Each row comes from the steps of one path. Every step used is in the known rows, and no mark comes twice. Write the path behind each row, first mark first.
Known rows
n-c-w-t: [  9 -10  42 -45   2   1   5 -15  15  10 -47  16  -8   7  -9   6  -1   0
 -10  -1  10  11  -2  -9  -5  -5]
f-u-c: [  3  -3  83 -21  -1  -5  -3  -5  12   3  -3   2  -1   3  11  -2   3 -14
   1   0  20   5   0  16  -8   3]
f-n-c: [  3  -6  47 -14 -17   9   0 -20  19  -8   2  10  -2   0  27   8   3  -5
  13  12  -6  -2   3  -5   2  17]
w-t-r-c-n-f: [-18 -20  16  32 -35  -1  -4 -17  23   5 -45   6   7  -5 -35  32  -6 -53
  20   6  35   2  36 -28 -25  28]
f-u: [ 2  4 28 -7  2 -4 -2 -5 14 -2 -3  0  0 -1  2  0  2 -6 -4 -4 23  5  1 13
 -5 -1]
t-r-c-n-f: [-18 -14  22  28 -36  -1  -5 -20  22   8   0   7   9  -8 -25  23  -3 -56
  25  13  16  -1  43 -17 -11  28]
r-c: [ -5  -1  21  18   3   3   0 -12  16   4   1   5   0   0  -4   1   0  -4
  12   0   1  -1  37   0  -5   5]
t-w: [-13   0  -5  27   3  -3  -1  -3   3  -4   6   9 -16  -2  -9   5   0   3
  -5   1   2   1   2   1  -4  -2]
c-w-t-r: [  3 -19   3 -43   8  -3  -1   4   8  10 -44   0   3   4 -13  31  -2   2
 -22  -5  40   7  -7  -7 -13  10]
w-t-r-c: [-13 -21  22  17   7  -1  -2  -6  20  -1 -40  -3  11   1 -20  33  -4  -3
   7  -6  42   1  31 -12 -22  14]
n-f-u-c: [  6  -2  75 -18  -2  -6   1 -15  16  -6  -1  20  -1   6  13 -10   0 -60
  16   8  14   3   9   5  -3  -4]
u-c-w: [  9  -6  57 -54   0   0  -2  -2   0  21  -3   9  -7   7  12  -3   2 -10
 -12   4  -1   6   0   7   0   4]
u-f: [ -7   3  -1   4  -4  -1  -2   0   0   9   1   2   1   4  10  -3   1 -54
   5   4   0   4  -1  -3  -2  -2]
c-k: [ -2 -10   2  23   7  -1  -2   3   0  13   3  -2   2   7   4   3  -1 -36
   3 -34   1   1  -3  -1   4   2]
t-r-c-k: [-15 -24  31  37  14  -1  -2  -7  18  17   5  -5  13   6  -4  27  -2 -45
  15 -33  23  -4  34   1  -3  15]
f-n: [  2  -2   0  -9 -15   8  -6  -5   9  -6   0   1  -1   0  29  12   2   0
   0   7   1  -3  -2  -3  -4  25]
u-f-n-c-r-t: [ -7  53  45  -8 -13   9   6 -27  28  18  15   6   2   9  39   5   2 -61
  24  19 -22  -6 -27  -9 -14  18]
w-t-r: [ -6 -20   2  -1   5  -4  -1   5   3  -6 -40  -8  11   1 -15  31  -4   1
  -5  -5  41   1  -7 -11 -17  10]
r-c-u: [ -5 -15  23  30   9   2  -1 -14  29  17 -18  -9  -1  -9  -4   2   0   4
   4  -8   8  -9  59  12 -21   2]
n-f-u-c-r-t: [  4  54  75 -14   3  -4   7 -21  25  11  12  15   2   9  14 -10  -2 -63
  23  11  -1  -6 -20   2 -17  -3]
n-c: [ -1  -5  47  -7  -2   1   6 -17  11  -1   1  10   0   1  -1  -3   1  -3
  14   6  -9   1   6  -2   7  -8]
c-u-f: [ -7 -12   2  16   4  -2  -3  -2  11  22 -14 -10  -1  -4   9  -4   0 -47
  -3  -4   8  -4  24   9 -19  -3]
r-t: [ -6   3  -4  -2   1   2  11  -6   6   3  13  -3   0  -2   4   4  -4   2
  12   2 -16  -2 -26   0 -13  -2]

Which path is each row?
[-12  52  79  10   8  -5   1 -15  21  16  16   5 -14   6   4   2  -1 -14
   4   5   9  -4 -26  14 -26   3]	f-u-c-r-t-w
[-23 -15  31  27 -35   1  -7 -11  18  18   0 -11  10  -9 -26  30  -1 -12
  10   5  23  -1  34  -5 -16  33]	t-r-c-n
[ -8   0  -7  14 -43   2  -2 -10   3   7  -3  10  -3  -7 -15  -2  -2 -48
  12  12  -8   1   7 -17  -4  15]	c-n-f
[  5  -7  16 -21   5   2  -1 -11  21  14 -47  10  -7   7 -12  11  -1  -1
 -10  -8  21   9  28  -7 -16   7]	r-c-w-t
[-17 -26  30  22  -3   3 -12 -16  40  17 -11 -12  10  -7  28  30   2 -55
   8   3  32 -10  58   5 -29  35]	t-r-c-u-f-n
[-13  47  50  18   8  -2   2 -10   9  18  19   4 -14   7   2   3  -2  -8
   9   7 -13  -8 -27   1 -22   2]	u-c-r-t-w
[-14  54  -6  31   9   0   5  -9  12  12  19   4 -14   2  -8   5  -2   0
   1   3 -11  -6 -26  -1 -19   1]	c-r-t-w
[-12  -1  15  31 -40   3  -3 -22  20  10  -3  13  -3  -5 -20   2  -3 -54
  23  11  -6   2  43 -17  -8  18]	r-c-n-f
[  7  49  88 -14   4  -5  -8  -5  15  16  -2   0   2   8  10  -6   4 -19
  -4   2  21  -5  -3  13  -9   7]	f-u-c-r
[ -8 -15  47   9   2  -1   4 -19  22  19 -15  -2  -2  -3  10  -6   3 -50
   9   2  -1  -2  29   6 -13 -10]	n-c-u-f
[ 11 -13  50 -51   1   0  -3   1   1  16 -48   8  -7  10   2   6  -1  -6
 -17  -3  18   9 -10  -5 -15   5]	u-c-w-t
[-12 -28  30  26  13  -2  -3 -12  33  16 -11 -15  10 -10 -10  24   0   0
   6  -8  30 -11  60  11 -23  12]	t-r-c-u
[ -4   2  -2  -6 -18   6  -7  -3   9   2   2   3   0   4  38   8   4 -56
   3  11   1   1  -3  -6  -5  23]	u-f-n
[  9  -7  -4 -40   4   1  -1   0   4   9 -47   5  -7   6  -9   9  -1   4
 -24  -7  20  10  -8  -8 -10   2]	c-w-t
[-15  -1  23  30 -39   5  -6 -13  14  19  -4  -4  -2  -7 -21   7   0  -8
   9   3   1   2  33  -5 -13  25]	r-c-n
[  0 -16  50   8 -10   9   0 -18  20   7   2   8   0   7  30  12   3 -41
  18 -22  -8  -1   1  -7   6  20]	f-n-c-k
[  5   4  20  -6  -2  -7   4 -14  19 -14  -1  19  -2   1   2  -7   0 -50
  10   6  15   4  10   1   0  -7]	n-f-u
[ -5 -14   1   6 -10   5  -9  -6  22  16 -16 -11  -1  -4  37   8   4 -48
  -5   2   8  -7  21   5 -22  23]	c-u-f-n
[-11 -13  29  16   7  -1   0 -10  21   3   4  -2  12  -1  -9  23   0  -7
  13   2  22  -4  38   2  -9  13]	t-r-c
[-17  -9  50  20 -35  -4  -4 -26  37   5  -3   9   8  -9 -22  24   0 -62
  20   9  38   4  44  -4 -14  26]	t-r-c-n-f-u
[ -9 -14  21  24  -8   7  -8 -18  38  18 -15  -7  -1  -4  34  10   4 -52
   8   2   9  -8  57   5 -27  26]	r-c-u-f-n
[  0  50  47 -11 -11  10   7 -26  30   9  14   4   1   4  29   9   1  -7
  20  15 -23 -11 -26  -8 -11  19]	f-n-c-r-t
